What can hang from each mark
Q287: Q258
Q258: Q287 Q400 Q486 Q741
Q658: Q486 Q741
Q58: Q287
Q741: Q658
Q400: Q258
Q486: Q258 Q658

Every row comes from one small tree of marks. The marks that hang from a mark follow it in brackets, in the order of their numbers. Every link used is in the known rows. Which tree was each row made from?
Known rows
Q741(Q658(Q486(Q258(Q400)))): 2.518, 3.728, -4.548, -1.468, -1.692, -0.254, 2.657, 3.489, 0.429, -0.257, -2.216, 0.340, 0.157, 1.307, 1.830, 1.167, -1.545, 2.098, 6.755, 3.616, 1.921
Q658(Q486 Q741): 0.279, 2.520, 0.322, -1.564, -0.988, 0.961, 0.924, -6.735, 1.084, -0.308, -0.579, -0.798, 2.767, 2.519, 2.715, 1.104, -1.900, 4.139, 7.328, 2.056, 2.379
Q58(Q287): 0.966, -0.452, 2.935, 0.735, -1.949, 2.061, 1.158, -4.783, -2.344, -0.738, 1.223, -0.049, 0.406, -1.139, 1.507, 1.930, -1.694, 2.877, 5.914, 0.077, 1.802
Q658(Q486(Q258(Q287 Q400)) Q741): 1.710, 2.786, -3.856, -1.566, -0.853, -1.598, 2.555, -1.259, 2.254, 0.995, 0.194, -0.236, 1.401, 0.266, 0.922, 1.522, -0.646, 2.059, 7.623, 2.683, 0.553
Q741(Q658(Q486)): 0.479, 1.860, -1.085, -1.218, -1.257, 1.373, 1.568, -1.053, -1.401, -0.607, -1.665, 0.399, 1.180, 2.113, 2.915, 1.382, -2.276, 2.456, 6.587, 4.168, 2.222
Q658(Q486(Q258(Q400)) Q741): 2.257, 4.326, -3.375, -1.873, -1.539, -0.612, 1.882, -1.978, 3.016, 0.078, -1.122, -0.861, 1.645, 1.694, 1.767, 0.911, -1.011, 3.692, 7.587, 1.503, 2.137
Q400(Q258(Q486 Q741(Q658))): 1.810, -1.817, 3.395, -1.128, -0.945, 4.365, 0.519, -3.222, 0.183, 0.252, 0.374, 1.876, 1.644, 0.304, 2.304, 0.329, -2.728, 2.800, 3.996, 6.275, 0.471
Q741(Q658(Q486(Q258))): 1.682, 2.313, -2.827, -1.999, -1.438, -0.404, 2.777, 2.895, -0.556, -1.017, -3.850, -0.138, 0.952, 0.889, 2.554, 1.394, -2.537, 2.144, 7.196, 4.528, 1.571
Q58(Q287(Q258)): 1.745, -1.315, 4.934, -0.072, -2.778, 4.381, 0.938, -3.949, -2.622, -1.576, 0.748, -0.263, -0.083, -0.957, 0.740, 1.983, -1.242, 2.384, 5.559, -0.761, 2.019
Q287(Q258): 1.271, 0.492, 3.275, 0.058, -2.486, 4.907, 0.994, -0.590, -0.809, -0.892, -1.870, -0.300, 0.227, -1.015, 1.017, 1.379, -1.421, 1.970, 5.972, -0.029, 2.645
Q486(Q258(Q400) Q658): 1.947, 3.183, -2.466, 0.212, -1.738, -0.042, 1.833, 6.068, 2.156, 0.361, -1.488, 0.024, 0.288, -2.554, 1.272, 0.685, -1.274, 2.005, 5.033, 1.514, 1.410
Q400(Q258): 1.240, 0.800, 3.008, 0.786, -1.217, 4.087, 2.006, -3.302, 1.842, 0.374, -1.473, 0.712, 2.005, -1.907, 0.966, 1.690, -2.867, 2.975, 6.819, 1.816, 2.280
Q486(Q658): -0.064, 1.193, 1.015, 0.550, -1.256, 1.323, 0.745, 1.421, 0.244, 0.190, -0.840, 0.057, 1.384, -1.776, 2.251, 0.825, -2.071, 2.317, 4.936, 2.093, 1.594
Q58(Q287(Q258(Q400 Q486 Q741))): 3.613, -1.331, 5.268, -0.799, -3.199, 5.064, -0.987, -4.673, -1.748, -0.843, 5.738, 0.555, -1.250, 0.753, 0.500, 0.586, 0.242, 2.338, 1.633, 0.621, 0.617
Q486(Q258(Q287 Q400 Q741) Q658): 3.078, 1.238, -1.336, 0.352, -1.433, -1.287, 2.795, 8.012, 0.664, 0.802, 1.315, 0.916, 0.201, -2.696, 0.690, 0.720, -1.162, 0.168, 3.463, 4.933, -0.790
Q258(Q287 Q400 Q486 Q741): 1.884, -0.066, 0.429, 0.672, -1.380, 2.339, -0.128, -1.331, -0.419, 1.831, 4.763, 1.673, -0.579, -1.048, 0.806, 0.645, -0.247, 0.820, 2.339, 3.370, -0.714
Q486(Q258(Q287 Q400) Q658(Q741)): 0.441, 0.993, -2.777, -0.553, -0.531, -1.658, 1.994, 2.412, 2.308, 1.901, -0.376, 0.198, 1.606, -2.577, 1.189, 0.850, -0.478, 1.692, 6.513, 2.775, -0.066
Q400(Q258(Q287 Q486(Q658))): -0.464, -1.807, 2.063, -0.271, 0.177, 2.454, 0.416, -2.180, 2.481, 2.247, 2.015, 1.749, 1.287, -3.855, 1.378, 1.212, -2.064, 1.256, 4.373, 4.274, -1.525

Which tree is each row?
-1.539, -0.224, 1.441, -1.561, -0.411, 1.673, -1.761, -5.803, 1.890, 1.114, 0.290, -0.114, 2.331, -0.571, 3.357, -0.155, -1.092, 3.865, 4.602, 2.136, 0.506  Q258(Q486(Q658(Q741)))
2.698, 0.543, 3.115, -0.917, -2.435, 4.541, -1.390, 1.887, 0.955, -0.299, 3.458, 0.680, -0.373, 0.043, 1.301, -0.470, -0.186, 1.825, 0.684, 2.598, 0.358  Q287(Q258(Q400 Q486(Q658) Q741))
2.564, -1.093, 3.982, 0.895, -0.916, 2.808, 3.016, -1.002, 0.333, 0.726, 1.477, 1.494, 1.860, -2.090, 0.312, 1.723, -2.727, 1.274, 5.208, 5.269, 0.219  Q400(Q258(Q287 Q741))
0.575, 0.284, -1.385, -0.051, -0.792, -1.410, 2.809, 5.729, 0.403, 0.777, -1.837, 0.316, 0.505, -4.434, 1.312, 1.505, -1.960, 0.430, 5.688, 3.546, -0.701  Q486(Q258(Q287) Q658)
2.575, 0.096, 3.112, 0.457, -3.153, 4.531, 0.643, -3.126, -1.620, -0.715, 2.396, 0.060, -0.845, -0.546, 0.133, 1.678, -0.091, 2.298, 5.097, -1.610, 2.403  Q58(Q287(Q258(Q400)))
2.498, 3.387, -4.405, -0.494, -1.476, -0.976, 3.189, 2.977, 1.160, 0.870, 0.551, 0.405, -0.353, -0.990, 0.338, 1.959, -1.029, 0.750, 6.494, 2.596, 0.144  Q658(Q486(Q258(Q287 Q400)))
3.083, 0.144, -2.340, 0.052, -1.568, -0.159, 3.331, 5.866, -1.762, 0.828, -0.464, 1.607, 0.002, -1.165, 0.915, 1.046, -1.128, 0.136, 4.975, 5.935, 0.113  Q486(Q258(Q287 Q400 Q741(Q658)))
1.207, 0.824, -3.505, -1.822, -0.846, -1.312, 3.669, 3.416, -1.267, -0.027, -2.474, 0.688, 0.436, -0.491, 1.785, 2.132, -2.143, 0.475, 7.390, 5.650, -0.066  Q741(Q658(Q486(Q258(Q287))))
4.345, 3.065, -2.635, -0.719, -1.756, -1.191, 3.392, 4.248, 0.494, -0.001, 2.016, 0.600, 0.008, 0.314, 0.221, 1.454, -1.327, 0.629, 4.494, 4.758, -0.230  Q658(Q486(Q258(Q287 Q400 Q741)))
1.032, 1.411, -2.170, -2.189, -0.584, -1.848, 2.837, -1.653, 1.154, 0.313, -1.424, -0.523, 2.055, -0.064, 1.617, 1.750, -1.661, 2.186, 8.257, 3.664, 0.154  Q658(Q486(Q258(Q287)) Q741)
3.037, 2.764, -0.974, -0.838, -1.843, 1.518, 1.607, 0.964, -1.185, -0.569, 1.459, 1.023, 0.837, 3.853, 2.249, 0.546, -1.571, 2.241, 4.328, 5.449, 2.089  Q258(Q400 Q741(Q658(Q486)))
3.543, -1.655, 6.956, -0.323, -3.140, 4.093, 1.186, -2.693, -3.338, -2.532, 2.271, -0.189, 0.067, 0.445, 0.751, 1.391, -1.454, 2.241, 3.806, 1.669, 1.621  Q58(Q287(Q258(Q741)))
1.782, -2.081, 3.719, -0.078, -0.544, 3.516, 1.046, -3.950, 1.028, 1.363, 3.150, 1.843, 1.121, -1.964, 0.675, 1.182, -2.146, 1.436, 3.549, 5.190, -1.190  Q400(Q258(Q287 Q486 Q741))
1.128, -1.296, -0.455, -0.200, -1.078, 2.184, 0.082, -0.466, -1.994, 1.984, 3.381, 2.458, -0.413, -0.019, 1.649, 0.493, -0.251, 0.631, 2.911, 5.500, -0.640  Q258(Q287 Q400 Q486 Q741(Q658))
1.043, 2.508, -2.073, -0.795, -1.207, -0.552, 1.308, 1.511, 3.136, 0.780, -1.932, -0.489, 1.969, -1.314, 2.043, 0.179, -0.884, 3.264, 6.457, 1.598, 1.583  Q486(Q258(Q400) Q658(Q741))
-0.798, 1.232, -0.436, -1.080, -0.713, 1.842, -2.028, -4.885, 2.914, 1.979, 1.988, 0.315, 1.634, -0.170, 2.805, -0.330, -0.047, 3.767, 4.178, 1.164, 0.856  Q258(Q400 Q486(Q658(Q741)))
1.450, 3.006, -1.507, -2.446, -1.150, -0.785, 2.206, -2.859, 1.965, -0.817, -2.739, -1.201, 2.372, 1.365, 2.296, 1.142, -2.180, 3.799, 8.029, 2.363, 1.740  Q658(Q486(Q258) Q741)
3.136, 0.872, 2.685, -1.550, -1.008, 2.477, 2.614, -1.652, 0.204, -1.146, -0.270, 1.133, 2.712, 2.897, 2.310, 1.061, -3.601, 2.791, 5.572, 7.386, 1.632  Q400(Q258(Q741(Q658(Q486))))
2.854, -0.041, 0.321, 0.212, -1.498, -0.251, 3.448, 4.288, -1.148, -0.051, -0.565, 0.447, 0.445, -2.451, 0.595, 1.517, -2.041, 0.508, 5.040, 4.645, -0.329  Q486(Q258(Q287 Q741))
-1.220, -2.425, 2.442, -1.351, 0.710, 1.950, -0.191, -6.390, 3.540, 2.286, 1.750, 1.096, 2.997, -2.514, 2.156, 0.754, -1.597, 2.708, 5.588, 4.268, -1.313  Q400(Q258(Q287 Q486(Q658(Q741))))
2.620, -0.670, 2.418, -1.234, -2.509, 5.455, -0.848, -0.078, -1.469, -0.127, 1.515, 1.361, -0.625, 1.561, 1.556, -0.199, -0.158, 1.732, 2.518, 3.456, 1.282  Q287(Q258(Q400 Q486 Q741(Q658)))
2.310, -0.639, 4.571, -0.367, -1.237, 4.373, 0.246, -4.478, 1.797, 0.320, 1.725, 1.196, 1.591, -0.566, 1.347, 0.501, -2.529, 3.034, 3.455, 4.088, 0.452  Q400(Q258(Q486 Q741))
2.549, -1.154, 4.183, -0.858, -2.458, 4.473, 1.280, 1.722, -3.174, -1.503, -1.806, 0.689, 0.834, 1.139, 1.784, 0.650, -1.730, 1.557, 4.442, 4.338, 2.289  Q287(Q258(Q741(Q658)))
2.294, -3.883, 6.063, -2.051, -2.499, 4.531, -0.630, -4.126, -4.270, -1.680, 2.574, 0.760, -0.496, 1.233, 2.128, 0.653, -0.944, 2.087, 2.662, 3.703, 0.340  Q58(Q287(Q258(Q486 Q741(Q658))))
1.810, 1.303, 1.031, -0.110, -1.651, 2.132, -1.195, 0.657, 1.169, 0.716, 3.749, 0.915, 0.281, -0.030, 2.088, -0.522, -0.698, 2.328, 0.997, 3.328, 0.135  Q258(Q400 Q486(Q658) Q741)
1.333, -3.275, 3.212, -0.848, -0.221, 3.409, 1.191, -2.826, -0.520, 1.506, 1.697, 2.551, 1.293, -1.032, 1.630, 0.976, -2.244, 1.072, 3.971, 7.565, -1.143  Q400(Q258(Q287 Q486 Q741(Q658)))
2.609, -0.633, 1.795, -1.216, -0.398, 1.618, 3.301, -0.864, -0.485, -0.042, 1.215, 1.924, 2.197, 1.403, 1.570, 1.674, -3.089, 1.168, 5.676, 8.662, 0.013  Q400(Q258(Q287 Q741(Q658(Q486))))
0.995, -0.055, 2.877, -0.614, -1.210, 1.918, -0.887, 0.084, 0.122, 0.030, 2.210, 0.502, 0.890, -0.493, 2.600, -0.277, -1.855, 2.393, 1.525, 4.317, -0.229  Q258(Q486(Q658) Q741)
3.285, 0.179, 2.305, -0.319, -2.811, 4.759, 1.101, 2.281, -2.050, -0.709, -0.213, 1.093, 0.133, 1.654, 1.254, 0.439, -0.732, 1.461, 3.988, 3.446, 2.655  Q287(Q258(Q400 Q741(Q658)))
1.657, 0.214, 0.181, -0.395, -1.686, 3.269, -0.587, -0.969, -1.237, 0.934, 2.056, 1.650, -0.074, 1.331, 2.302, -0.221, -0.638, 2.263, 2.774, 4.223, 0.953  Q258(Q400 Q486 Q741(Q658))
3.728, -1.547, 4.236, -0.486, -3.115, 4.062, 1.029, -0.784, -3.907, -1.465, 2.608, 0.984, -0.389, 1.682, 1.072, 0.955, -0.395, 1.902, 3.658, 2.728, 2.052  Q58(Q287(Q258(Q400 Q741(Q658))))
